Each row was made from one small tree. The marks that hang from a mark follow it in brackets, in alphabetical order. Every link used is in the known rows. Write each row's tree.
Known rows:
zibud(givined): -.05; -.09; -.06; .07; -.12; -.01; .10; -.11; .05; .03; -.01; -.12; .17; .03; -.06; -.05; .00; -.03; -.09; -.08
givined(zibud): -.03; -.08; -.02; -.04; -.14; -.09; .11; -.03; .15; -.06; .04; -.03; .08; -.02; -.14; -.10; -.03; .11; -.09; -.06
laten(ladog(bifud kini)): -.14; .07; .01; .03; -.19; -.10; .05; -.16; -.02; -.02; -.07; .16; -.07; .10; -.10; .13; .09; .16; .04; -.09
ladog(bifud givined zesop zover): -.08; .05; .10; -.13; -.21; -.17; -.03; -.02; -.02; -.10; -.12; .23; -.04; .23; -.24; .10; .13; .44; .14; -.06
ladog(bifud givined(zibud) kini laten zesop zover): .00; .07; .22; -.25; -.27; -.20; -.27; .05; .05; -.13; -.07; .40; -.04; .28; -.27; -.02; .16; .73; .19; -.10
bifud(ladog(givined kini laten zesop zover)): .03; .18; .06; .01; -.21; -.04; -.32; -.04; -.08; -.11; -.18; .35; .00; .23; -.27; .17; .04; .52; .18; -.16
bifud(ladog): -.06; .04; -.10; .17; -.14; .04; .09; -.11; .01; -.04; -.11; .03; .09; -.01; -.16; .14; -.06; -.01; -.05; -.10
bifud(ladog(givined kini zover)): -.01; .06; .00; .06; -.18; -.04; -.25; -.06; -.03; -.10; -.16; .08; .02; .14; -.19; .24; .05; .30; .08; -.12
raza(ladog(givined)): -.05; .06; -.05; -.06; -.11; -.05; -.02; -.05; -.01; -.12; -.14; -.04; .03; .10; -.14; .08; -.04; .17; -.08; -.03
zover(ladog(givined zesop)): .10; .05; -.03; -.01; -.14; -.21; .01; -.11; -.17; -.04; -.09; .04; -.01; .15; -.21; .11; .03; .22; .05; -.11
ladog(bifud): -.14; -.02; .00; -.02; -.19; -.06; .12; -.07; .03; -.06; -.10; .09; .01; .09; -.11; .03; .04; .14; .00; -.06
bifud(ladog(kini laten zesop zover)): -.03; .15; .03; .05; -.21; .08; -.22; -.06; -.07; -.09; -.21; .41; .00; .19; -.20; .11; .00; .41; .13; -.16
bifud(ladog(givined(zibud) laten zesop(dufem) zover)): .01; .16; .14; -.06; -.17; -.04; -.08; .01; .05; -.15; .02; .29; .06; .12; -.41; .07; .21; .51; -.02; -.14
zover(ladog): .02; -.04; -.06; .04; -.15; -.05; .07; -.13; -.13; -.02; -.10; -.01; .03; .06; -.09; .10; .01; .01; -.04; -.11
laten(ladog(bifud givined(zibud) kini zover)): -.03; .04; .13; -.13; -.25; -.20; -.12; -.06; .07; -.07; .03; .17; -.05; .16; -.23; .16; .21; .44; .08; -.07
ladog(givined zesop zover): -.02; .03; .03; -.09; -.16; -.16; -.07; -.03; .01; -.10; -.07; .11; -.03; .18; -.23; .06; .05; .35; .09; -.08
ladog(bifud givined zesop): -.07; .07; .05; -.07; -.18; -.23; .06; -.05; .00; -.08; -.09; .15; -.03; .18; -.21; .05; .07; .34; .09; -.06
bifud(ladog(kini laten)): -.04; .10; -.02; .12; -.18; .05; -.16; -.08; -.04; -.08; -.15; .21; .05; .09; -.14; .11; -.06; .20; .04; -.14

Write each row's tree:
-.05; .12; -.08; .13; -.13; -.01; -.02; -.09; -.04; -.05; -.18; .17; .05; .08; -.15; .07; -.06; .21; .04; -.13  bifud(ladog(kini zesop))
.03; .03; .05; -.06; -.20; -.19; -.14; -.10; -.19; -.06; -.17; .07; -.04; .20; -.12; .19; .14; .33; .10; -.10  zover(ladog(bifud givined kini))
-.05; .10; -.02; .08; -.17; .05; -.11; -.05; -.04; -.07; -.21; .26; .03; .14; -.17; .13; .02; .31; .09; -.13  bifud(ladog(kini zesop zover))
-.04; .22; .10; -.01; -.16; -.02; -.24; -.03; -.08; -.15; -.14; .32; -.03; .22; -.30; .16; .20; .53; .08; -.17  bifud(ladog(givined kini laten zesop(dufem) zover))
.16; .01; .07; -.11; -.20; -.20; -.27; -.04; -.10; -.07; -.02; .09; .01; .15; -.19; .04; .06; .41; .05; -.13  zover(ladog(givined(zibud) kini laten))
-.09; .00; .09; -.11; -.22; -.13; -.07; -.03; .01; -.10; -.10; .12; -.03; .18; -.19; .15; .15; .33; .09; -.05  ladog(bifud givined zover)
.08; .14; .11; -.06; -.22; -.09; -.30; .01; .03; -.11; -.08; .33; .05; .18; -.32; .08; .06; .59; .13; -.15  bifud(ladog(givined(zibud) kini laten zesop zover))
.06; .12; .19; -.17; -.20; -.20; .02; -.03; -.11; -.11; .01; .28; -.01; .18; -.34; .02; .28; .53; -.01; -.12  zover(ladog(bifud givined(zibud) laten zesop(dufem)))
-.03; .09; .20; -.27; -.25; -.03; -.31; .06; .03; -.17; -.15; .34; .00; .25; -.21; .05; .14; .66; .06; -.05  raza(ladog(bifud givined(zibud) kini laten zover))
-.01; .12; .09; -.10; -.19; -.31; .00; -.09; .05; -.04; .04; .21; -.05; .15; -.26; .04; .12; .45; .08; -.09  laten(ladog(bifud givined(zibud) kini zesop))
.01; .11; .09; -.07; -.23; -.09; -.11; -.09; -.23; -.06; -.22; .39; -.06; .25; -.13; .05; .08; .43; .14; -.14  zover(ladog(bifud kini laten zesop))
-.12; .02; .14; -.13; -.26; .00; -.22; -.02; -.03; -.11; -.18; .35; -.06; .24; -.11; .06; .12; .44; .14; -.10  ladog(bifud kini laten zover)
.01; .09; .16; -.19; -.22; -.25; -.18; .02; .05; -.11; -.04; .31; -.02; .23; -.25; -.09; .08; .63; .14; -.10  ladog(bifud givined(zibud) kini laten zesop)
-.03; .07; -.03; .03; -.14; -.22; -.08; -.16; -.02; -.04; .01; -.02; -.07; .11; -.16; .18; .04; .16; .04; -.10  laten(ladog(givined kini))
-.03; .07; .19; -.25; -.26; -.03; -.17; .05; .05; -.17; -.11; .31; .03; .20; -.26; .06; .12; .55; .00; -.03  raza(ladog(bifud givined(zibud) laten zover))
-.09; .08; .10; -.06; -.23; -.17; -.14; -.12; -.04; -.07; -.06; .19; -.10; .21; -.18; .26; .20; .36; .13; -.08  laten(ladog(bifud givined kini zover))
-.12; .18; .09; -.13; -.19; .03; -.11; -.02; -.08; -.12; -.28; .44; -.03; .25; -.12; -.03; .00; .48; .06; -.06  raza(ladog(bifud kini laten zesop))
-.05; .11; .17; -.18; -.25; -.15; -.29; -.01; -.07; -.13; -.17; .41; -.10; .33; -.22; .08; .13; .65; .24; -.11  ladog(bifud givined kini laten zesop zover)
.02; .00; .06; -.07; -.19; -.19; -.01; -.09; .11; -.05; .13; .04; .00; .06; -.28; .14; .11; .23; -.01; -.07  laten(ladog(givined(zibud) zover))
-.02; .03; .09; -.12; -.21; -.11; -.35; -.03; -.03; -.13; -.10; .17; -.05; .24; -.16; .09; .07; .44; .14; -.12  ladog(givined kini laten zover)
.04; .14; .07; -.06; -.13; -.15; -.03; -.09; -.20; -.10; -.04; .17; -.05; .19; -.28; .09; .19; .35; .00; -.14  zover(ladog(givined laten zesop(dufem)))
.04; .16; .08; -.09; -.13; -.17; -.17; -.07; -.22; -.10; -.09; .19; -.08; .23; -.24; .07; .21; .45; .05; -.17  zover(ladog(givined kini laten zesop(dufem)))
-.20; .20; .19; -.21; -.19; .13; -.11; .03; -.09; -.18; -.26; .48; -.07; .28; -.18; .00; .25; .60; .00; -.08  raza(ladog(bifud kini laten zesop(dufem) zover))
-.08; .07; .02; .01; -.20; -.23; .10; -.16; -.01; -.03; .00; .08; -.06; .11; -.22; .22; .11; .15; .04; -.07  laten(ladog(bifud givined))
